Each row comes from the steps of one walk. Every step used is in the known rows, and no mark comes twice. Write the walk behind each row, first mark first.
Known rows
ligediv, buta, guboti, bapum, tidodig: [-36.8 -23.9   2.1  16.5 -24.9  15.5  24.3  20.1  -3.4 -43.1  29.6  -5.8
 -11.4 -13.4 -30.6 -14.5   3.7  18.6 -11.1 -18.9   8.6  38.6 -12.9]
zibe, rimi, kazuduv, bapum, tidodig, buta: [-21.2 -14.2  29.0  25.8 -26.9  12.7  27.1  23.7 -11.1  -2.5   2.2 -17.6
  -0.1   2.9 -29.3  -8.0  17.7  55.1  15.2  -2.4  -9.0  38.2 -15.5]
buta, tidodig, bapum: [ -7.8 -23.6 -11.5  -1.0 -13.0  -6.1  37.2   9.6  -9.9 -15.7  18.6 -12.2
  16.2   0.9 -13.8 -10.6   1.3   7.3 -22.3   8.2   6.3  22.7  -6.2]
ligediv, rimi, zibe: [-24.0  -7.9  13.7   4.0  -9.3  24.0  -2.3  16.1 -11.4 -30.3  -4.4  -6.4
  26.3 -12.3  -8.0  -7.9  14.1  10.2   6.9   2.7  14.5  31.3 -20.7]
kazuduv, bapum, tidodig, buta: [-12.4 -17.8   8.5  25.1 -27.4  -9.3  28.8  20.7 -11.0 -10.9  -0.6 -16.6
  -2.5   3.8 -23.5  -3.4  27.5  51.9  10.5 -10.3 -14.3  36.1 -12.1]
kazuduv, rimi, zibe: [-13.4  -2.6  -2.9   5.9 -17.3  11.8  14.2  19.2  -0.4 -20.6 -11.7 -14.4
  20.3 -11.9  -8.7  -3.2  29.8  12.6  -4.5  15.1  20.7  32.7 -17.4]
ligediv, buta, kazuduv, rimi, zibe: [-30.3  -9.1  -9.5   5.8 -29.6  22.0  23.1  24.9  -0.2 -37.8  15.3 -15.8
  18.4 -17.5 -18.4  -6.1  19.0  11.5  -1.8  -2.8   6.2  49.0 -23.2]
bapum, tidodig, buta, kazuduv, rimi, zibe: [-20.8  -6.9  -3.4  17.2 -28.2  17.5  38.1  29.7  -4.3 -18.9   5.0  -6.9
  17.3  -5.2 -31.5 -13.5  29.4  30.5  -6.8  -0.7  11.1  53.4 -14.0]
tidodig, buta: [ -5.3 -13.8   5.6  14.2 -17.7 -12.7  22.7   6.7 -10.2 -13.6  -5.0 -16.1
  21.1  -3.6 -19.4  -0.4  14.2  28.6  18.1  -4.5  -2.3  17.2 -12.9]
tidodig, bapum, kazuduv, rimi, zibe: [-13.1 -12.0  12.2  15.0 -34.0  19.3  35.5  27.0  -7.1 -10.8  -0.9  -0.2
   6.0   1.5 -15.8  -5.5  33.9  29.2  -6.6  14.8  13.9  47.5 -11.3]
bapum, tidodig: [-10.5  -8.9  26.5  12.5  -7.4   3.0   6.9  22.5  -3.0 -13.1  10.9 -10.4
   1.4  -5.3 -14.1  -2.8   4.0  22.2 -16.1   3.8   8.0  26.3   9.1]
guboti, bapum, kazuduv, gide: [  3.4 -11.5  -5.3  32.5 -20.3  19.6  13.1  43.4   5.3 -25.1   1.2 -10.6
 -11.6   1.8 -15.8  -5.0  21.1  25.5  -4.0 -10.9  23.6  29.9 -26.4]
guboti, bapum: [-12.0 -17.0  -3.5  18.1  -1.7  -3.1   6.6  14.5  -6.2 -20.6  -9.2 -11.6
  11.1  -9.9 -19.9  -6.2   8.1   8.5   3.6  -4.8  24.6  21.1 -24.6]
rimi, kazuduv, gide: [ -2.0  -3.2   4.7  16.3 -16.8  19.6  -4.2  22.5  16.2 -12.9   2.0 -23.9
  10.7  -2.3  -7.6  -2.7   5.9  11.9   6.3  -1.0  21.9   8.5 -25.9]
tidodig, bapum, kazuduv, rimi: [  2.0 -19.6  14.3  20.2 -36.8   1.0  33.4  19.8  -3.8  -3.6   0.7  -3.4
 -10.0   0.9 -16.8   4.6  21.6  39.6   2.5  15.1  10.7  41.4  -5.5]
zibe, rimi, kazuduv: [-14.0  -2.3  39.6   4.1  -5.8  22.5  -4.1  16.6  -1.8  -5.2   3.0 -19.8
  19.9  -8.8 -17.4  -4.8 -12.7  12.6   6.2  13.2  15.5  15.9 -10.5]
ligediv, buta, tidodig, bapum: [-21.9 -31.9 -10.6   1.3 -29.4  -3.1  39.9   6.3 -13.4 -30.8  34.2 -12.6
  11.4  -2.0 -10.5  -5.4   2.4  13.6 -16.2   2.0  -7.5  28.3 -10.2]
kazuduv, rimi: [  2.8 -10.6  -1.3   9.0 -18.1  -7.1   9.7  12.7   4.3 -16.9 -12.3 -20.7
   6.0 -13.6  -8.7   7.0  16.1  20.9   3.6  17.2  15.5  24.5 -10.8]
zibe, rimi, kazuduv, bapum, tidodig: [-20.8  -8.7  37.0  15.1 -14.1  20.7   5.4  31.5  -3.4  -4.4   5.5 -19.3
  -7.9  -2.1 -22.6  -8.3   6.3  37.3  -2.3   4.5   3.4  36.5  -8.5]
zibe, rimi, kazuduv, gide: [  2.3   2.2  14.0  14.1 -15.3  32.7   4.9  29.7   8.5 -13.6   3.1 -25.5
   8.7  -5.5  -9.0  -5.1   0.6  16.7   1.8   9.7  21.3  14.6 -16.9]

Which walk is each row?
[  7.6 -17.0 -11.7  17.4 -29.0  18.5  36.6  39.9   1.2 -19.8  23.1  -9.3
  -8.3  11.1 -10.3  -8.7  15.9  24.3 -26.5  -0.7   9.1  29.7 -11.5] : buta, tidodig, bapum, kazuduv, gide
[-21.7 -32.2  12.8  10.3 -36.5   8.7  35.4  24.1 -12.5 -27.0  36.4  -3.2
  -4.2   4.6 -16.9  -5.9   5.7  26.7 -18.4  -2.8 -12.3  40.0  -6.5] : ligediv, buta, tidodig, bapum, kazuduv
[ -2.6 -18.7  29.3  15.1 -26.7   5.0  27.1  21.3 -10.6  -3.6  12.0   1.0
  -1.8   6.3 -18.2  -2.1   8.1  29.5  -2.6  -0.3   0.9  32.8  -0.4] : tidodig, bapum, kazuduv
[-26.7 -16.8  -7.2  19.4 -35.1  24.4  41.0  30.0  -2.8 -32.2  -3.3   1.1
   5.8  -4.8 -36.5 -16.5  41.5  31.1   1.6  -8.3  19.7  52.0 -33.8] : tidodig, buta, guboti, bapum, kazuduv, rimi, zibe
[-18.0 -22.4   6.8  20.0 -25.5  13.5  30.3  27.1  -4.1 -28.8   7.1   0.1
  -3.8  -1.4 -40.6 -16.4  14.5  26.5   5.3 -25.9   9.5  38.3 -25.5] : tidodig, buta, guboti, bapum, kazuduv
[ -2.4 -24.8  -1.1  13.3 -32.3   1.0  39.1  26.2  -3.2 -14.0   9.6  -6.0
  -9.0   3.2 -21.5  -1.5  19.9  34.3 -18.9  16.3  10.0  43.2  -8.8] : buta, tidodig, bapum, kazuduv, rimi
[-18.2 -15.7  -3.6   7.6 -29.5   3.7  38.4  17.6  -1.1 -25.6  13.4 -14.1
  -6.6  -4.3 -34.1 -16.4  16.6  38.6   1.1 -23.4 -12.0  36.7 -12.1] : kazuduv, bapum, tidodig, buta, guboti
[-12.2 -12.2  12.7  15.3 -13.2   0.8   9.0  27.6  -4.2 -11.6   2.2 -17.3
 -12.6  -2.3 -16.1  -4.3  16.4  34.4  -8.7  -5.2  -3.9  33.9  -2.5] : kazuduv, bapum, tidodig
[-21.9 -17.4   2.8  14.1  -9.6  12.9  20.3  22.0   0.1 -29.8  15.8  -3.7
  -6.6  -8.7 -33.1 -17.2   4.7  12.8 -18.5 -13.2  23.3  33.1 -10.2] : buta, guboti, bapum, tidodig
[-23.9 -19.1  22.1  27.5 -29.3   0.0  18.5  18.6  -4.1  -3.5   0.3 -17.7
   2.1   6.3 -29.2  -6.5  22.6  50.4  17.8 -10.5  -9.9  32.1 -22.7] : rimi, kazuduv, bapum, tidodig, buta
[-13.2 -13.5   9.4  17.4 -18.9   2.3  30.3  25.2  -6.1 -14.6  19.2  -9.1
  11.9  -2.8 -37.2 -12.5   0.1  28.1  -1.1 -18.7  -2.0  38.7  -3.9] : bapum, tidodig, buta, kazuduv
[-14.1  -4.4  13.2  12.5 -22.7  21.3  13.7  34.4  -1.6 -18.8  -6.8  -6.5
   7.8  -4.6 -13.9  -2.5  32.6  24.1  -9.1  12.0  16.0  43.4 -13.5] : bapum, kazuduv, rimi, zibe
[-19.1 -22.6 -17.8  12.8 -17.1   1.1  34.1   8.2  -3.7 -32.1   1.0  -8.1
  10.3  -9.8 -37.7 -16.4  12.4  14.9  11.4 -22.0  16.0  25.6 -31.0] : tidodig, buta, guboti, bapum
[-19.9 -10.9  11.8   8.6 -12.4   4.3  -7.3  16.9   6.0  -7.0  -7.8 -26.4
   5.6  -2.9 -16.1  -3.6  10.7  20.6  16.5  -8.1   3.2  21.1 -33.7] : rimi, kazuduv, bapum
[ -2.4 -14.4 -22.1  37.4 -24.2  16.4  37.5  38.5   3.4 -25.7  13.9 -12.8
   1.4   0.5 -33.8 -15.0  16.7  31.8  -0.3 -25.2  17.3  38.3 -27.2] : guboti, bapum, tidodig, buta, kazuduv, gide
[-25.2 -13.7  17.5   9.0 -30.4  24.1  36.2  20.9  -1.8 -18.2  17.5 -14.4
  -3.7  -3.7 -40.0 -20.3   9.1  40.6   6.0 -14.8  -5.9  39.7 -15.3] : zibe, rimi, kazuduv, bapum, tidodig, buta, guboti
[-25.9 -15.5  -2.6 -10.0 -28.5  11.0  17.9   8.1   2.7 -49.7  31.7 -15.9
   1.9 -20.2 -16.6  -6.5  -7.0   5.6  -1.4 -18.4  -7.3  25.2 -11.2] : ligediv, buta, guboti
[ -7.1 -24.2  12.6   7.3 -21.8   5.4  33.7  28.0 -10.0 -12.8  24.5  -1.2
   1.5   8.8 -19.9  -9.7   5.1  20.3 -24.8   1.7   2.4  36.1  -3.8] : buta, tidodig, bapum, kazuduv
